Each row was made from one walk, in order. Every step used is in the known rows, and no mark comes twice. Write each row's walk.
Known rows
vaza -> mufos -> vusek: [ 18 -21  11  28  -2  11 -21   4  -2   2 -16  12  -1   0  14 -12  29   8
 -24  -7 -17 -19 -17   1 -31  -3  -6  19  25   2  -8  16 -13  -2  -5  11
  -5  13   2  -3  -3   5  14   7  -7   5  -2   3  -6  -3  -1   0  21  10
  14   5   0   2  -3   7   6   5  15]
vusek -> mufos -> vaza -> divur -> berevol: [ 27 -14   1  35 -13  21   9  14   8   7 -16   3  -9   9   4   3  30 -24
  27  -9 -14 -15  43  -2  -6  -7  14  10  15  16  -1   4   1  15  -7  -9
  13   3   0  -6 -17  -4  12  10   7  -1   4   3  -3 -21  37 -20  37  -7
  20 -30  -7   4  -9   7 -10 -13   5]
dibo -> divur -> berevol -> sifa: [ -6 -27  -1  20 -16  35  16  34   0   2  10   6  -4  -8   6  17  26   8
   4   1   2 -12  -3   3   9  -4   9  11  25   8   3  -9   0 -11   2  -4
  12   1  18   6  -6   8   2   1   0  -1   2  -8 -21 -10  -9   3 -10 -37
  18 -20  -3   2  -1  11   6 -23   7]
divur -> berevol -> sifa -> dibo: [ -2 -15 -13   1 -13  16   9  26  12  -5   9  11  -9 -11   3 -13  10  13
  23   4  -4 -35  40   6  36 -13  13  27   2  -6   8 -10   7 -12   0  -2
   6  -9  11   7 -16  23  -5   6  17   2  12  -3  -5 -28  14  -7   7 -16
  31 -37  -2  -5  20  -4  28 -14  10]
vusek -> mufos -> vaza: [ 11   7 -16  31   3   6  -8  -1   8  -1 -18  -9   0  14  -8 -12  24 -11
  19  -5  -1  -2  -1  -4   2  -4 -16  24  15   3  -4   7   0  10 -10  -2
  11   3   4   6 -15  -5   7  -5   0   8   7   3  -6 -19  13  -9  36  22
  -3 -25  -3  21   5   8  -7   4   4]
sapi -> berevol -> divur: [ 10  -7   1  33   0  10   8  12 -19  -9  13   5  -5 -21   6 -24   7   0
  -1   0   4 -10  23 -12  16 -16   1  11  12  16 -11  12   8  -2   6   7
  -3   9  -3  15   0   9   0  13  32  -3 -21   0 -11  21 -26   5   5   5
 -10 -11   3 -12  -5   8   1 -11   7]
sapi -> berevol -> sifa -> dibo: [ 11  -9 -15   9  -2  15   1  24  11 -15  11   5  -6 -18   4 -18  10  14
  18   5  -5 -27  31  -7  43 -16   7  37  10   2   2   1   8 -12   0   2
 -13   2  -3  19  -9  22  -7  -1  20   1  -7  -3 -12  -5  -7  -2  30  -1
  22 -35  -2 -13  17   0  17  -4  20]
sifa -> dibo: [  5  -1  -4  -2   1  -3  -1   4   5  -8 -12   6  -2 -11  -5 -17 -13   9
   2   3  -7 -21  26   3  26  -8  -3  18  -8 -12   5  -5   7  -7  10   0
  -6  -5  -9   3  -4   9  -7   0   2   3  10   1  10 -14  20  -7  11   6
  15 -18   1 -13  20  -4  20  -4   5]
sifa -> dibo -> divur -> vusek: [  3 -23  -3  15   0   9   3   7 -18  -3 -22  12  -5 -22  -2 -17  11  15
 -18   1  -9  -7  18   6  29  -9  14   8  25  -5   5 -12  11 -14  39 -14
   5   8 -10  -7  12   2  -4   4 -24   3   3   0  10  -8  15  -5   4 -16
  14 -18   7  -8  -5  13  14 -11   6]
berevol -> divur -> vaza: [  0  -9   6   4  10   2  10  12 -29   4   8   8  -6  -4  -1 -16  22  -2
  12  -4   4  -1  -2  -3   4 -17  -9  18  -5  -7   3   8   9   3  -8 -12
  39  -5  -1   2  -2   4  -3   8  15   3  -4   2   1  -7  -8  -2 -21   2
 -12 -14   1  22 -14   5   1 -15   9]
sapi -> berevol -> sifa: [  4  -6  -9  18  -3  16   2  19   7 -10  28   0  -4  -6  10   0  23   5
  18   3   0  -7   5 -10  18 -10  10  22  19  17  -3   4   1  -4 -10   6
  -8   9   5  17  -6  12   0   1  24  -3 -21  -5 -24  11 -31   5  18  -9
  10 -18  -3   0  -1   6  -7   0  15]
vusek -> mufos -> vaza -> divur -> dibo -> sifa: [ 14 -22 -12  34 -15  32 -10   6   8   9 -27  -3 -11  -6  -4 -10  20 -18
  15 -11 -21 -14  10  25  -1 -18   8  24   9   8   1 -12   0  11   4 -18
  14   3 -14 -14  -4   2   1  -7  -9   7  -7  -1   7 -32  15  -6  31   3
  21 -38 -11  25  -1  17  -6 -14   8]
sifa -> berevol -> divur -> vaza: [ 20 -12   7  11  12   0  12  15 -32   2  -7   8  -5  -9  -5 -20  13   8
  17  -2  -8 -11  33 -13  14 -23  -4  14 -12 -10   6   5  16 -10 -11 -17
  31  -8  -5  -2   0  10   1  16  16  -3  -7   2  -7 -18 -19 -10  -9 -11
  -3 -35  -1   8  -8   8   5  -8   8]
sifa -> dibo -> divur -> vusek -> mufos: [ 35 -13  -8  34  -4  15  -3  -5  -5   0 -19   6  -7   1  -8 -34  12   7
 -10  -1 -11  -1   9  13  40 -11   2  21  36  13   1 -12  13   1  33 -12
   2  13 -13  -4   7  -5   5   5 -16   9  18   0  -1 -17  15 -11  18 -13
  13 -23   6   6   4  11   5 -18  -7]
dibo -> sifa -> berevol -> divur: [ 17 -20   1  23  -3  19   2  13 -25  -3 -15   0   0 -25  -5 -17  -5  11
 -13   1  -8 -22  41   5  16 -22  -3  12 -15   4   1  -5  15 -20  12   0
   3  -5 -15  -5  -2  22  -1   9  17  -3  -3  -5   5 -21 -38  10   6 -21
  -3 -36  -3  -7   4   9  14 -18  -5]
mufos -> vaza: [-13  -2  -9   7   6   2  -2   9  -1  -3 -16  -5   0  -4  -3   5  16  -4
   9  -4   1  -5  12 -11 -12  -1  -7  12   0 -13   0   7  -1  -1  -8   2
  10  -1   7   3 -14   2  -1  -7  -6   3  -5   4   3 -10  13  -4  27  20
  -2 -19  -4  12  -3   9  -5   8  13]
vusek -> mufos -> vaza -> divur: [ 27  -9   1  34  -1  20  -3   2   7   7 -19  -3  -5  16  -1  -3  29 -29
  21 -10 -14  -3  -9   0 -21  -1   0  19  26  13  -4  11   2  12  -8  -1
   7  10 -19  -1 -11  -1   9  -3   1   1  -2   5   1 -11  29 -11  60  11
  11 -21  -9  19 -11   8 -11   2  10]
divur -> vaza: [  2   1   3 -13   8  -6   6   7  -9   5   2   3  -3   7  -2   2  14  -1
  20  -3  -4   5   3  -8  10 -10  -1   8 -12 -11   7   2   2   6 -13 -17
  25  -6   0  -7   3  -6  -3   3  -1  -1   2   2  -2 -10   1 -11 -15   0
  -3 -13   0  12 -12   2 -16  -6   8]
dibo -> sifa -> berevol -> divur -> vaza -> mufos: [ 49 -24  23   1   1  23  -4  23 -16   4 -14   5   0  -3   2 -16  21   3
 -18  -9 -20 -27  22  -1   4 -19  -3  30 -19 -11   2   5   5  -2  -7 -17
  28 -10 -21 -11   2  17   4  14  11   2  11  -1  -1 -25 -19   3  -7 -22
  12 -36  -4  -8  -7  14  11 -21   6]
sifa -> berevol -> divur -> vaza -> mufos: [ 47 -19  31   5   7  14   0  19 -14   4  -8   9  -2   1   5 -26  27   3
  -8  -8 -14 -23  15 -11  -3 -14  -5  23  -3 -13   1  12   7  -1 -12 -15
  30  -7 -13  -1   0  13   8  22  15   0  11   4 -12 -13  -6  -3  -9 -14
  14 -28  -3  -5  -9  14  12  -6   9]
dibo -> sifa -> berevol: [ 24 -13  -2   3  -2  11  -4   8  -8  -2 -25  -6   3 -14  -8   3 -15  15
  -5   2 -18 -16  56   0  24 -13   7   6 -29  -1   7 -14   7 -16   5  -8
 -12  -6 -17 -16   4  13   0   0  -3  -5   1  -5   4 -26 -26   1  17 -27
   5 -33  -5 -18   8   7  -7 -10  -4]
vusek -> mufos: [ 29   8  -8  23  -3   6  -5 -12  11   1  -2  -6  -3  22  -5 -20   6  -6
   7  -2  -2   6 -15   8  14  -3 -10  13  15  17  -3  -3   3  13  -6  -2
   0   7  -4   3  -1  -6   8   1   5   6  14  -1 -11  -7   1  -4  12   4
  -1  -9  -1  11   7   0  -5  -7 -10]
dibo -> sifa -> berevol -> divur -> vusek -> mufos: [ 46 -18 -12  42  -6  20  -5  -6 -29   2 -12   3  -7  -4  -8 -52  15   7
  -8  -2 -11  -6  31  18  36 -27   7  17  14  23  -2 -11  17  -5  22 -14
   9   5 -19  -9   0  14   9  18  15   5   7  -2  -1 -28 -33   2  16 -20
  -2 -40   1  17  -6  10  -3 -20 -12]
dibo -> sifa -> berevol -> divur -> vaza: [ 18 -19   5   6   6  11   7  17 -33   0 -13   3  -2 -13  -6 -11  11   9
   9  -2 -12 -16  41  -3  20 -29  -1  19 -30  -7   8  -2  14 -11  -3 -17
  28 -11 -15 -11   2  14  -2   9  14  -1  -5  -2   4 -29 -30  -3 -11 -18
  -7 -42  -2   5  -8  10   0 -23   5]
dibo -> sifa -> berevol -> divur -> vusek: [ 17 -30  -5  18  -5  14   2   5 -43   1  -8  10  -6 -26  -2 -36  12  14
 -20   0 -10 -13  58  11  25 -26  20   4   0   5   2 -10  17 -21  29 -14
  11   1 -16 -12   0  22   1  16  10   0  -7  -2  11 -18 -35   8  10 -21
  -3 -36   3   5 -18  13   6 -12  -3]
divur -> vusek -> mufos: [ 28  -2 -12  23  -5   3  -8 -18  -6   4   3   3  -8  17  -2 -39  23  -3
   4  -3  -5  12   2  13  23  -8  10   7  27  20  -3  -7   7  12  14 -12
   8   8  -7  -5   1  -5  10  10   1   7  10   1  -6  -9  -3  -7  17   0
   0  -9   5  24 -10   2 -12  -1  -9]

Which walk is each row?
[ 23 -33  17  23   7  16 -14  21  -9   3 -33  17  -3  -6   8  -9  35  14
 -15  -8 -26 -25  -9  -4  -8 -14 -14  40  19 -15   1  10  -5  -9   3  -4
   9  11  -7  -8   7   0   8   4 -23   8   4   2  -3 -19  15 -12   5  -1
  25 -18   2  -5   3  15  10 -13  25] => sifa -> dibo -> divur -> vaza -> mufos -> vusek
[ 10 -25   4  10 -18  30  16  26   5   7  21  11  -9   2  13  11  30 -10
  24  -2  -7 -18  13   7  -9  -5  26   9  20  14   4   1   1   0  -7  -3
  11  -1   4   1 -13  17   4   8  18  -6  -6  -4 -12 -10   6  -1  16 -32
  28 -22  -8  10 -13   1   4 -14  10] => vaza -> divur -> berevol -> sifa
[ 27 -12 -19  52   5  10  -3   1 -27  -2 -21   3  -8  -4  -8 -45  33   1
  12  -5  -7 -11  43  -5  17 -19  -1  24  31   7  -3   3  16  -4   4  -9
  18   7  -2   4 -15  11  10  14  10   6   2   7  -6 -26  -7  -9  49   7
  -1 -50  -1  25  -9  18  -1   7   3] => sifa -> berevol -> divur -> vusek -> mufos -> vaza
[  8 -14   7   7   2  13   1  10  -2   6 -19   1  -2  -3   3  11  24 -23
  15  -9 -13  -8   5  -6 -31   1   8   6  11   0  -1  13   1   0  -6   1
   9   5 -16  -6 -10   3   2  -3  -5  -4 -12   6   9  -5  26  -5  48   7
  11 -18  -9   9 -14   9  -9   8  17] => mufos -> vaza -> divur
[ -1  -8 -12  -4  -3  13   0  16  10  -6  10   7  -4 -11  -1 -18   3  10
  14   4  -3 -27   1   8  25 -10   0  35   8 -10   6  -5   8 -15   1   4
   0  -5  -2  12 -11  25  -7  -3  10   4   8  -3  -3 -20   2   2  22  -3
  24 -31  -4   3  18  -3  26  -1  13] => berevol -> sifa -> dibo
[  5 -21   0  19 -12  16  14  28   5  -4 -20   9  -5 -19  -2   8  -5  13
  -5   1  -8 -24  54  -1  34  -9   9   5   7  -3   6 -12   5 -11  20  -8
   0  -3   4  -4   3  -1  -2   6 -10   1  10  -4   1 -18  27 -13 -15 -29
  20 -26   2 -30  15   9  17 -31   3] => sifa -> dibo -> divur -> berevol
[  5 -22  -1  12  -1  13   0   1 -21   9 -13  11  -9  -7   7 -12  39 -18
   7  -9 -13   1  29   1 -20  -6  30  -1  25   0   0   5   6   1  17 -13
  19   7 -12 -14  -8   6   2   6  -8  -5 -13   8  12  -4  21  -7  46   2
  12 -20  -2  19 -35  12 -11  10  16] => mufos -> vaza -> divur -> vusek
[-11 -17 -13   7 -16  16  -7   6   2   2 -11  -1  -9 -19  -4  -2  -4   6
  -4  -2  -9  -9  18  24  17 -18   8   9 -12  -5   6 -20  -3   0  11 -15
   6  -4  -1 -13   5   5  -6  -6 -10   7  -6  -6   6 -20 -13   4 -19  -6
  10 -20  -2  10   8  12   6 -17   1] => divur -> dibo -> sifa
[ 12 -14   4  -1  11   7   8  20  -8  -2 -22   5  -3  -9  -6   4   8  10
   8  -2 -12  -9   5  -7  27 -12  -9  22  -2 -18  11  -5   9  -8   7 -21
  22  -3  -9  -5  11  -4  -7  -4 -21   4   8  -1   4 -20  20 -14 -14 -15
   9 -25   2  -3   4  12   5 -23  13] => sifa -> dibo -> divur -> vaza
[  5 -27  -2  11 -19  25  -3   7   0   9 -17   4 -10 -16   2   0   3 -10
   0  -6 -22 -12  11  29  -1 -17  21   4  -5   3   4 -15   0   3  11 -18
   5   1 -18 -19   7   7  -4  -4  -9   1 -11  -4  12 -17   3   2   3 -13
  24 -18  -7   9  -5  13   5 -16   7] => vaza -> divur -> dibo -> sifa
[ 30 -21 -15  40  -6  26  -3   4  -1   1  -5   7  -8   1  -5 -40  27   7
  -4   0  -7  -4 -18  17  41 -14   3  34  45  16   3 -14  13  -6  26 -12
   7  13 -11   6   3   8   4  -1  -8  11  17  -4 -10 -20   1  -2  26 -19
  20 -31   3  22   1  12  11 -16  -1] => berevol -> sifa -> dibo -> divur -> vusek -> mufos
[ 17 -13   6  25   3  10   6  10 -23  -2 -10   6  -3 -18  -3 -25  -4  10
  -5   1  -4 -20  30  -6   8 -15  -4   5   1   3  -1   4  16 -17  -2   0
   4  -2  -6   5  -2  18   4  15  24  -3  -8   2  -8  -9 -22   3   8 -12
  -2 -27  -1  -5   2   7  17   0   0] => sifa -> berevol -> divur
[  1 -30  -9  16  -5  19   5  15 -14  -2  -5  14  -7 -21   1 -17  23  14
 -14   3  -5 -11   4  11  29 -11  15  22  35  -2   6 -14  10 -20  35 -11
   8   7  -5   0   2  15  -5  -1 -17   5   4  -3   1 -13   1   3  13 -22
  22 -29   4   6  -6  13  17 -10  10] => berevol -> sifa -> dibo -> divur -> vusek
[  4 -19   5  17 -11  14   4   4   5  10  -8  10 -16 -12   5  -8   4 -13
  15  -6 -17  -9   3  16 -12  -7  21  -7  18   1   3  -7   2   7   3 -15
   9   5  -3  -6   6   0   0   6  -7  -1 -19   3  -1  -1  25  -8   5   0
  30  -9  -6  10 -11  12  10   6  14] => vaza -> divur -> dibo
[ 16 -20  -5  28  -2  28   9  30   7 -11  -4   3  -2 -24   1   2   7  14
  -2   4  -7 -22   3  -9  36 -11  -1  34  25   5   1  -4   8 -20  14   1
 -14   9  -5  16   6  12  -5  -8  -5   1 -10  -6 -15   2  -7   1  19 -21
  20 -30  -1 -21  12  14  11 -18  19] => sapi -> berevol -> sifa -> dibo -> divur
[ 19 -28  20  28   7  13 -13  13 -25   6  -6  18  -6   0  12 -26  50   5
 -10 -11 -14 -17 -20  -1 -30 -17 -12  35  20  -6  -6  22  -6  -1 -11   2
  25   9   2  -2  -3   7  11  14   8   8  -6   4  -7 -10 -10  -1  -2  15
   6  -8   2  20 -14  11   9  -6  22] => berevol -> divur -> vaza -> mufos -> vusek
[ 14 -13 -15  42   2  15  -4   2 -10   2 -25  -2  -4   3  -6 -15  36  -5
  -3  -7  -3   9   4  -1  10  -5  -5  20  40   7  -3  -3   4   3  18  -9
  18  13   0  -1  -6  -9   7  -4 -21  11   5   3  -5 -16  10  -7  32   2
  -2 -28   2  25 -12  22 -11  -5   4] => dibo -> divur -> vusek -> mufos -> vaza
[ 36 -32  22  33  10  12 -12  17 -29   3 -20  18  -6  -7   9 -29  39  13
  -9  -8 -25 -27  11  -9 -19 -22 -12  30  16  -9  -3  17   2 -10 -14  -3
  17   7  -5  -4  -2  12  15  20   6   2 -11   4 -12 -19 -13  -7  13   2
  13 -26   0   4 -10  14  11   1  21] => sifa -> berevol -> divur -> vaza -> mufos -> vusek
[  6 -14  10   4   9   8  10  17 -15   6 -15   1  -1   0  -3  19  20   1
   2  -4  -6   8 -14  -9   6  -7  -7  10   2  -8   8  -2   3  -2   1 -19
  23   1  -3  -7  14 -14  -3  -5 -23   1   0  -2  -5  -7   3  -8 -24 -16
  -3 -11   2   3 -12  15 -13 -21  10] => dibo -> divur -> vaza
[ 16 -14 -22  39   2  15  -6   4  -7  -3 -33   2  -6  -4  -9 -25  28   2
   2  -5  -9  -9  21   2  28 -12  -4  32  36  -2   1  -7  11  -3  22 -13
  12  10  -8   0  -8  -2   3  -5 -21  11  12   4   2 -27  27 -12  41   5
  11 -41   1  15   1  19   4  -7   6] => sifa -> dibo -> divur -> vusek -> mufos -> vaza
[ -7 -15  -5   6 -15  19  10  24   4   1  25   6  -7  -1   9   4  26   4
  19   1   4 -16  16   4  12  -6  16  11  11   6   3  -3   0  -4  -8  -3
  11  -5  20   6 -16  15   3   6  19  -1   2  -5 -17 -14  -9   0  -6 -23
  19 -21  -3   9   0   1   7 -11   7] => divur -> berevol -> sifa
[-15 -24 -11  22 -16  25  -2  10 -15   2  -3   5  -9 -28  -3 -17   0   4
 -12  -3  -4 -16   7  29  12 -24   2  16  -6   0   0 -14   3  -4  15 -10
  16  -1  -2  -6   2  13  -6   0   7  10  -5  -6   8 -19 -21   9 -22   0
   5 -22  -1  16   2  17  21 -25   0] => berevol -> divur -> dibo -> sifa
[ 45 -12  -1  29  -8  15  -3 -17  -7  11  -2   7 -10  18   2 -33  30 -18
   8  -6 -14   9  -3  18   5  -6  20   6  34  26  -3  -3   8  14  16 -14
   8  13 -22  -9   3  -2  12  12   1   1   4   3  -1  -6  12  -8  35  -4
  13  -9  -1  24 -20   1 -16  -3  -7] => vaza -> divur -> vusek -> mufos
[ 14 -19 -11  13 -11  12  -4  11  -4   0 -30  -1  -7 -25  -7  -8 -15  19
   1   1 -21 -22  63  10  29 -21  16   2 -19  -8  10 -20   7 -12   2 -19
  -3  -7  -6 -16   9  10  -1   2  -5   0  -8  -4  -2 -31 -18  -6   2 -23
  20 -42  -5 -10  13  14   5  -5   2] => divur -> dibo -> sifa -> berevol
[ 45 -11  -8  45  -2  10   0 -10 -25   2  -5   7  -9  -1  -4 -59  17   5
   0  -1  -6  -3  31   7  30 -20   6  12  28  21  -4  -5  19  -2  12 -13
  12   8 -11   2  -1   9  12  22  22   4   4   3 -11 -16 -19  -4  24  -7
  -1 -32   3  16  -8   9   6  -3 -11] => sifa -> berevol -> divur -> vusek -> mufos
[ 33 -13  -4  40  -5  17  -1 -10 -11   6 -12   2  -5  10  -4 -25  22  -1
 -12  -3  -4  14 -19  12  22  -5   3   8  42  23  -3 -11   8   6  28 -14
   8  17  -7  -4  12 -11   9   3 -17   7  10  -1  -9  -6   0  -4   8 -16
   1 -10   5  14 -13  13 -10 -14 -10] => dibo -> divur -> vusek -> mufos
[ 31 -15  26   2   3  12  -2  17 -10   5   6   9  -3   6   7 -20  36  -7
 -14 -11  -4 -13 -18  -2 -16  -9  -8  25   3  -9  -3  16   0   8  -8  -8
  36  -5  -9   2  -2   7   5  14  12   5  12   4  -5  -5   3   2 -19   0
   7  -8   0   7 -11  10  12 -12  11] => berevol -> divur -> vaza -> mufos
[ -3 -25  -3  17 -14  32  14  33   3   7   8   8  -9  -2  11  16  43 -14
  33  -6  -6 -23  22   0 -16  -6  22  19  19   5   3   6   0  -4 -12  -3
  20  -1   9   2 -23  16   3   2  16  -4  -8   0 -12 -18  12  -4  37 -16
  27 -34 -11  17 -13   7   2  -6  19] => mufos -> vaza -> divur -> berevol -> sifa
[  0 -25  -9   9 -11  27  11  35  12  -3  -4  13 -10 -11   6  -4  28  -5
  34  -2 -12 -42  47   1  11 -12  17  31  10 -10   8   2   8 -11  -4  -2
  13  -8   0   4 -27  26  -3   2  13  -1   5   1   0 -34  35 -11  45 -11
  39 -51  -9   3   7   4  21 -10  23] => mufos -> vaza -> divur -> berevol -> sifa -> dibo
[ 20 -21  -9  34 -15  36   8  24  11   7   6   2 -10  15   7  -3  47 -20
  38  -6  -8 -19   8   5  -8  -8  13  28  31  18   0   4   2   7 -16  -4
  19   2   5   7 -26  14  11   5  18   0   1  -2 -17 -24  14  -8  42 -13
  26 -41 -11  24 -11   7  -5 -10  14] => vusek -> mufos -> vaza -> divur -> berevol -> sifa
[ 37 -20  27  -4   5  20  -3  27   6   3 -21   6   0   1   1  -1  21   4
 -17  -8 -17 -19  -8  -4   8  -5  -8  31   5 -21   4   6   0   1   3 -16
  22  -4 -16  -6  12  -2   1   2 -21   7  20   1  -3 -14  28  -8 -13 -13
  25 -18  -1 -18  -1  13  16 -21  14] => sifa -> dibo -> divur -> vaza -> mufos
